What can hang from each mark:
z471: z133
z942: z861
z927: z615
z924: z615 z826
z861: z25 z942
z25: z149 z942
z94: z615
z149: z25 z942
z615: z927
z133: z25 z94 z615 z924 z927

Known rows, with every way that one mark hangs from another:
z471{z133{z94 z924}}: [ 16.8  10.1 -11.5  -4.8  -4.3  -5.6  39.0  22.1  16.5   4.0  38.3 -43.7
  19.3   3.6  16.3 -17.6  13.7 -20.2  -4.0 -30.8  24.8  -8.1  36.1  -7.6
 -11.5]
z133{z25{z942} z927{z615}}: [ 28.3 -33.6   7.0  41.6 -16.9  21.5  17.8  12.3   7.8  13.1   6.2  11.5
  -8.5 -26.8 -18.7 -23.7  14.6  14.6 -11.0 -41.3  -7.0   3.1   9.6 -11.6
 -55.3]
z133{z25 z615{z927}}: [-30.5 -11.9 -19.0  44.6 -25.5   2.4 -18.2  14.0  23.1  -4.2  -7.1  11.3
  -8.3 -21.2 -12.3 -12.1 -33.1  25.7  11.2 -31.5   9.8 -11.5 -18.9  -5.6
 -12.4]
z924{z615 z826}: [ -8.3  11.2 -16.2   9.1  -6.6 -17.3  16.0  24.1 -17.2  -8.0   5.3   9.2
 -27.1  -9.4   3.6 -15.8 -17.9   7.5   9.4  11.4   7.0  10.8   1.6 -16.7
 -24.5]
z149{z25 z942{z861}}: [-13.4  16.2 -28.6  29.1  -7.8   2.3   5.9   7.8  -5.1  -8.3  16.0   3.3
  40.6 -31.5   2.0 -48.4   8.5   9.1  18.5  -4.3  21.6 -28.5 -18.0 -17.5
 -17.6]
z25{z149{z942{z861}}}: [-13.8   9.5 -27.9  24.5 -18.8   6.7   4.6  -8.0  -6.5  12.2  11.8  15.3
  19.2 -29.4 -20.7 -33.6  20.6   6.9  21.7 -25.8  21.2 -43.7  -5.2 -26.0
  -4.6]
z927{z615}: [  1.2  -7.5 -20.6  24.1  -1.7   0.9  18.9  -9.6   6.4  -6.5  16.2  19.4
   5.8  -8.6  13.4  -3.5  -6.2  -2.9  -8.5  -3.0   3.9   3.8  19.9 -10.1
 -31.6]
z25{z942}: [ 25.7   0.4 -13.4   1.5  -1.7 -11.0   1.5   1.6   6.3  19.7  19.9   6.3
  -1.3 -15.1 -12.4 -21.3  -4.9   3.4   4.9  -2.0   9.4  -6.0   4.1 -25.6
 -30.6]
z942{z861{z25}}: [-11.3   4.1 -10.0  42.8 -13.6 -20.9   7.7   9.3  13.0  12.6  23.7  -0.7
  -7.9   9.5   9.2  -6.5 -26.4 -28.0   4.2  -1.9  10.2  -7.2   8.9 -16.8
  11.8]
z133{z615 z924}: [ -7.8  -9.4  -8.6  28.8 -10.0   5.4  20.6  -7.3  23.6  -5.7  21.1  -5.9
   2.7 -11.1   5.9  -6.4   2.1   8.2  -4.9 -20.9  14.7 -16.3  -7.3   6.8
 -15.2]
z861{z25{z149} z942}: [ -7.3 -15.5 -15.9  34.9  -4.3 -11.4  -1.7   1.2  -6.6  -6.9  12.0  31.1
 -11.9   2.1  10.0  -3.7 -20.8  25.4  12.5  -0.8  16.4  13.3   8.3 -19.6
  21.4]
z133{z25{z149} z615 z924 z927}: [ -2.7 -28.8  11.0  44.7 -36.9  34.2  20.9  11.3  20.6   4.3   2.8  -1.2
  -8.5 -26.4 -21.6 -26.6  36.8  44.5  -3.2 -71.5   6.3 -31.5 -19.8   6.2
 -23.2]
z25{z149 z942{z861}}: [ 21.3  13.7 -21.4   6.5 -18.2  -9.4  -1.6 -16.1   3.6  48.0  24.4  14.6
  -9.1 -25.3 -36.3 -47.6  16.7   5.0  11.3 -25.8  13.9 -31.9  -8.3 -40.8
 -15.5]
z471{z133{z25 z927{z615}}}: [ 12.1 -15.0 -18.4  32.5 -27.4  18.4  20.9  37.9  11.2  -2.0  11.1 -16.7
   5.3   1.6  -7.5  -0.9  12.8   8.3   2.9 -36.2  -4.8   1.0  30.6  -4.5
 -50.4]
z471{z133{z25{z942} z94 z615{z927} z924}}: [ 12.6  -8.3 -20.6  27.0 -21.8   3.9  15.5  18.0  26.0  16.5  18.5 -29.8
   3.6 -21.7 -17.8 -34.5  -0.6  14.2   3.9 -57.6  29.8 -14.1   6.4  -9.0
 -24.5]
z149{z942{z861}}: [-15.8   7.6 -20.2  37.4 -10.4   2.6  10.2   2.4   0.5   0.5  19.9   2.6
  22.0 -21.1  -6.7 -17.7   0.8 -20.2  18.6 -11.8  12.9 -28.7   0.8 -17.4
  -6.5]
z471{z133{z25 z94 z927{z615}}}: [ 21.5 -18.5  -3.0  32.1 -23.6   9.1  30.2  41.9  15.7   0.0  17.2 -28.0
   7.1  -8.2   7.6 -18.5  20.0  -3.4  -4.3 -54.2   5.3   9.0  41.5  -8.1
 -43.2]
z149{z942}: [-11.3  -2.0 -22.1  21.6  -3.2   7.1   7.5   6.8  -6.8 -16.6   8.4   6.6
  28.4 -19.4   1.1 -10.2  -1.8   4.0  16.9  -4.0  17.5 -18.3   4.2 -11.9
 -19.5]
z133{z25 z924{z826} z927}: [ 13.0 -11.2  31.9  27.2 -24.3  19.3  44.4  46.7  12.2  -4.2   9.3 -24.4
 -14.3  -1.2   1.6 -14.4  20.0   3.7 -17.7 -52.0   6.4  -9.2   3.3   7.9
 -27.9]
z471{z133{z25 z94{z615}}}: [ -2.2   7.0 -13.2  20.0 -22.8 -12.6   8.6  61.1  12.2  20.9  12.7 -46.5
   5.4   5.4  10.6 -14.4  15.6   7.3   5.1 -30.8  33.1   3.3  25.4 -22.0
 -16.3]
z94{z615}: [-17.1  18.1  -4.4  14.3 -11.6 -14.0  -1.9  28.9  -1.4  15.4   9.6   2.4
  -0.1  -0.8   6.8   0.1   4.4   3.9  10.5   4.2  15.0  -6.9   7.1 -15.4
 -11.8]
z133{z25{z149{z942}} z94 z615{z927} z924}: [-27.5 -23.0  -8.6  49.1 -25.5  25.8  18.0  -5.3  10.7  -8.0  -3.8   3.9
  16.7 -50.9 -13.3 -49.3  17.3  40.3   5.2 -81.0  41.4 -35.9 -14.8  -3.2
   2.3]
z94{z615{z927}}: [-28.9  31.7  -9.4  11.0 -13.6 -14.9 -14.9  25.9  -4.7  13.9   5.3  22.1
   2.1 -10.4  -1.7  -3.8 -18.7  -1.8  22.2   0.3   9.2 -17.6   7.6 -14.5
  -2.7]
z25{z149{z942}}: [ -8.9   1.4 -31.5  12.9 -12.9  11.0   4.9  -4.8 -14.5  -2.3   1.2  17.8
  24.3 -26.0 -15.0 -26.0  17.3  29.4  21.8 -18.9  25.8 -33.0  -1.0 -21.5
 -15.7]

Rows:
[ 20.9 -10.1 -21.6  18.5 -13.0 -11.1   0.8  -2.3  -6.0  20.7   6.3  20.5
 -10.1  -1.7 -14.1 -22.5  -6.1  27.5   8.3  -7.6  27.7 -10.1   3.2 -26.5
 -11.0]	z861{z25{z149 z942}}
[ 21.7  19.3 -21.4   6.9  -6.8 -14.8  -0.8   2.2   7.8  24.7  25.5   0.9
  11.1 -27.8 -10.6 -58.0   3.5   8.0   7.9  -0.4  16.9 -15.0 -17.5 -29.1
 -31.5]	z149{z25{z942{z861}}}
[ 29.1 -19.7  14.7  24.5 -20.8  13.4   6.4  27.7  10.3  18.9   8.3  -2.9
 -10.1 -19.5 -25.4 -26.2   9.3  15.8   0.3 -40.8  -4.1  -5.1   0.1 -16.2
 -40.0]	z133{z25{z942} z927}
[ 27.7  -8.8 -15.8   0.3 -18.9   9.6  31.3  16.3  13.7  32.9  23.7 -41.5
   8.3 -14.4 -19.3 -44.8  38.0  23.5  -6.9 -59.6  40.5 -16.6  16.0 -23.7
 -23.7]	z471{z133{z25{z149 z942} z94 z924}}
[-10.8 -11.2 -26.4  37.0 -14.6   0.9   5.4   5.1 -15.1 -12.9  -3.3  20.7
  14.7  -4.6  -0.7 -11.1  -5.8  27.2  17.6  -8.2  31.9 -20.2   5.5 -15.2
  -0.2]	z861{z25{z149{z942}}}
[-11.6  -7.8  26.6  27.1 -11.7   0.6  31.7  32.6  16.0  20.0  15.9 -33.1
   3.4 -11.5  19.2 -25.7  27.2   3.4 -20.3 -51.4  33.7  -0.9  10.0  -8.6
   3.3]	z133{z25 z94{z615} z924}
[ 20.7  -8.4   4.6  18.2 -25.7   0.6  18.6  56.9  18.0   5.9  18.1 -42.0
   6.2  -2.9   2.3 -19.4  14.4  -3.6   6.7 -53.2   8.5   1.4  33.8 -12.1
 -28.9]	z471{z133{z25 z94 z927}}
[-16.5  10.3  24.9  24.1 -19.5  -6.5  31.2  48.5   7.1  10.4   4.0 -22.6
 -11.0 -12.0  18.4 -27.8   8.0   0.0 -14.2 -52.6  38.1  -2.7  10.7  -5.1
   1.9]	z133{z25 z94{z615{z927}} z924{z826}}
[  4.1   6.7 -12.8   1.2 -14.9  12.1  37.3  26.0  -9.0  -1.2  29.2 -16.3
   3.8  -5.3 -15.8 -10.4   8.6  -4.3  15.0 -19.3 -11.4 -14.1  23.9   2.1
 -30.9]	z471{z133{z924{z615} z927}}
[  1.5 -15.1 -24.7  36.0 -25.0  -7.9   4.2  36.4  30.8   1.9  11.5 -42.5
   1.3  -4.7   5.0 -16.5   3.9  17.3   5.6 -40.3  31.3   4.2  13.5 -12.8
 -27.7]	z471{z133{z25 z94 z615}}
[ -9.9   5.7 -15.5  37.3 -20.9 -16.1   5.9   0.9   6.4  19.4  17.0  10.3
 -10.4   3.7  -2.5 -19.3 -10.6  -8.2   7.9 -15.0  17.6 -19.6   1.6 -23.9
  16.1]	z942{z861{z25{z149}}}
[ 50.9 -32.3  35.9  37.6 -16.3  17.0  62.6  24.5  12.5   9.9  18.6 -17.5
 -16.6 -29.3   6.0 -43.6  41.2  -1.2 -34.4 -72.7  15.6  11.3  23.9  -0.4
 -49.9]	z133{z25{z942} z94 z924{z826} z927{z615}}
[-18.1  -2.8 -21.3  55.3 -12.8  -2.2  11.5   8.3  -2.9  -6.5  14.5   6.8
  17.6  -6.1   2.2  -8.2 -15.3 -20.4  18.6  -5.1  19.8 -18.4   5.6 -12.8
   5.3]	z149{z942{z861{z25}}}
[ 31.1   5.8 -10.7  16.6 -20.1  15.8  56.1  33.9   1.1 -10.3  28.2 -19.5
   2.4   9.1   7.3   2.3  24.3 -10.0  -3.0 -26.0   1.8  -7.0  39.5   8.9
 -52.3]	z471{z133{z924{z826} z927{z615}}}
[-19.6  -0.1   2.4  11.0 -16.4   3.1  35.4  16.6 -10.9   5.1  -0.5   0.5
 -20.9 -38.2  -9.0 -57.0   3.3  24.2  -6.9 -63.7  26.9  -7.2  -3.4 -17.2
   0.8]	z133{z25{z149} z94 z924{z615{z927} z826}}
[ 35.6 -13.2  -7.6  38.8 -38.3  20.8  29.5  49.0  18.2  10.4  13.3 -39.8
 -16.5   0.9 -22.9 -15.1  28.0  28.2   4.2 -48.2  15.9 -12.8   0.7   3.3
 -58.9]	z471{z133{z25{z942} z615 z924{z826} z927}}
[ 37.9 -13.9  -5.6  39.1 -27.8   5.0  28.8  29.9  19.7  30.0  30.4 -26.1
  -2.5 -19.7 -15.5 -37.1  25.9 -17.1  -0.9 -59.2   4.3   1.3  35.0 -21.2
 -46.9]	z471{z133{z25{z942{z861}} z94 z927{z615}}}
[ -1.9  -0.3 -29.9   2.7 -24.4  20.1  27.2  20.1  11.5  14.6  14.6 -34.3
  12.5   3.9 -16.6 -16.0  22.0  29.2  -1.0 -40.3  26.9 -27.2   5.5 -14.1
 -19.0]	z471{z133{z25{z149} z924}}
[ 34.5  -8.8  49.5  29.9 -24.5   5.1  43.7  58.4   5.1  29.1  12.1 -32.5
 -21.7 -19.8   1.6 -40.6  47.4   5.1 -16.9 -67.4  26.5   0.8  12.8  -5.7
 -32.8]	z133{z25{z942} z94{z615} z924{z826} z927}
[-10.3   9.2 -16.1  10.0 -17.1  -3.0  38.3  43.9  -2.7  -2.7  13.4 -33.7
  -9.3  -8.7  -0.3 -30.3  -9.3   1.7   1.8 -42.0  24.4   4.4  19.5  -8.9
 -13.9]	z471{z133{z25 z94 z924{z615{z927} z826}}}
[ -6.2  33.1 -20.4   0.4 -16.9 -24.0  -0.6  45.3   1.8  15.4  18.4 -17.6
  11.9  -2.3   7.1 -13.6  -3.6 -12.3  24.8 -18.2  22.5  -8.1  37.7 -19.8
  -9.3]	z471{z133{z94{z615{z927}}}}
[ 15.8 -20.1  -0.7  34.3 -38.4  17.9  30.7  32.4  25.1   7.6  16.2 -38.6
   3.2 -17.9 -12.6 -33.6  43.3  28.1   4.7 -80.8  23.2 -22.7  12.1  -0.8
 -28.2]	z471{z133{z25{z149} z94 z615 z924 z927}}
[-19.9  22.6 -37.6  -7.3  -7.9   4.1  22.5  11.9 -10.6  -2.4  24.1  -4.5
   9.2  -8.2 -16.4 -10.4 -20.5  -2.5  17.4  -6.8   1.9 -17.7  15.1  -6.7
 -13.5]	z471{z133{z924{z615{z927}}}}
[  4.1 -14.4   7.2  28.9  -5.7  -5.5  30.0  -3.0  30.1  -3.4  27.0 -19.1
   3.5 -22.8  21.0 -26.5  12.6  -3.9 -12.8 -41.1  26.4  -7.0   7.8   3.3
  -5.3]	z133{z94 z615 z924}
[ 28.7  -7.6 -19.3   8.1 -15.3 -11.0  12.0  36.0  17.6  23.4  19.8 -43.6
   4.4  -5.1  -7.3 -30.8   8.7   6.9   0.9 -36.5  30.4   5.2  22.4 -28.5
 -33.4]	z471{z133{z25{z942} z94}}
[-34.5   1.9 -49.8  15.2 -22.5  31.2  22.1  11.5 -22.4  -2.2   1.5  -2.5
  19.1 -24.6 -37.9 -28.2   2.5  39.5  24.8 -37.5  22.4 -35.6  -4.8 -13.1
 -15.4]	z471{z133{z25{z149{z942}} z924{z615{z927}}}}
[ 21.0 -10.7  -6.8  30.6 -28.3  26.2  53.6  45.9   9.0  -6.8  16.4 -32.0
  -2.2  10.5   1.6  -0.7  26.4   5.9 -11.3 -42.2   5.8  -3.1  28.9   7.9
 -52.1]	z471{z133{z25 z924{z826} z927{z615}}}
[-31.1   5.7 -34.0  11.0 -15.7  14.6  22.8  21.9  -2.7   0.6  14.6 -15.4
   3.1  -7.0 -20.3 -14.2 -20.1  12.8  10.4 -24.2   7.1 -12.6   5.9  -7.9
 -12.1]	z471{z133{z25 z924{z615{z927}}}}
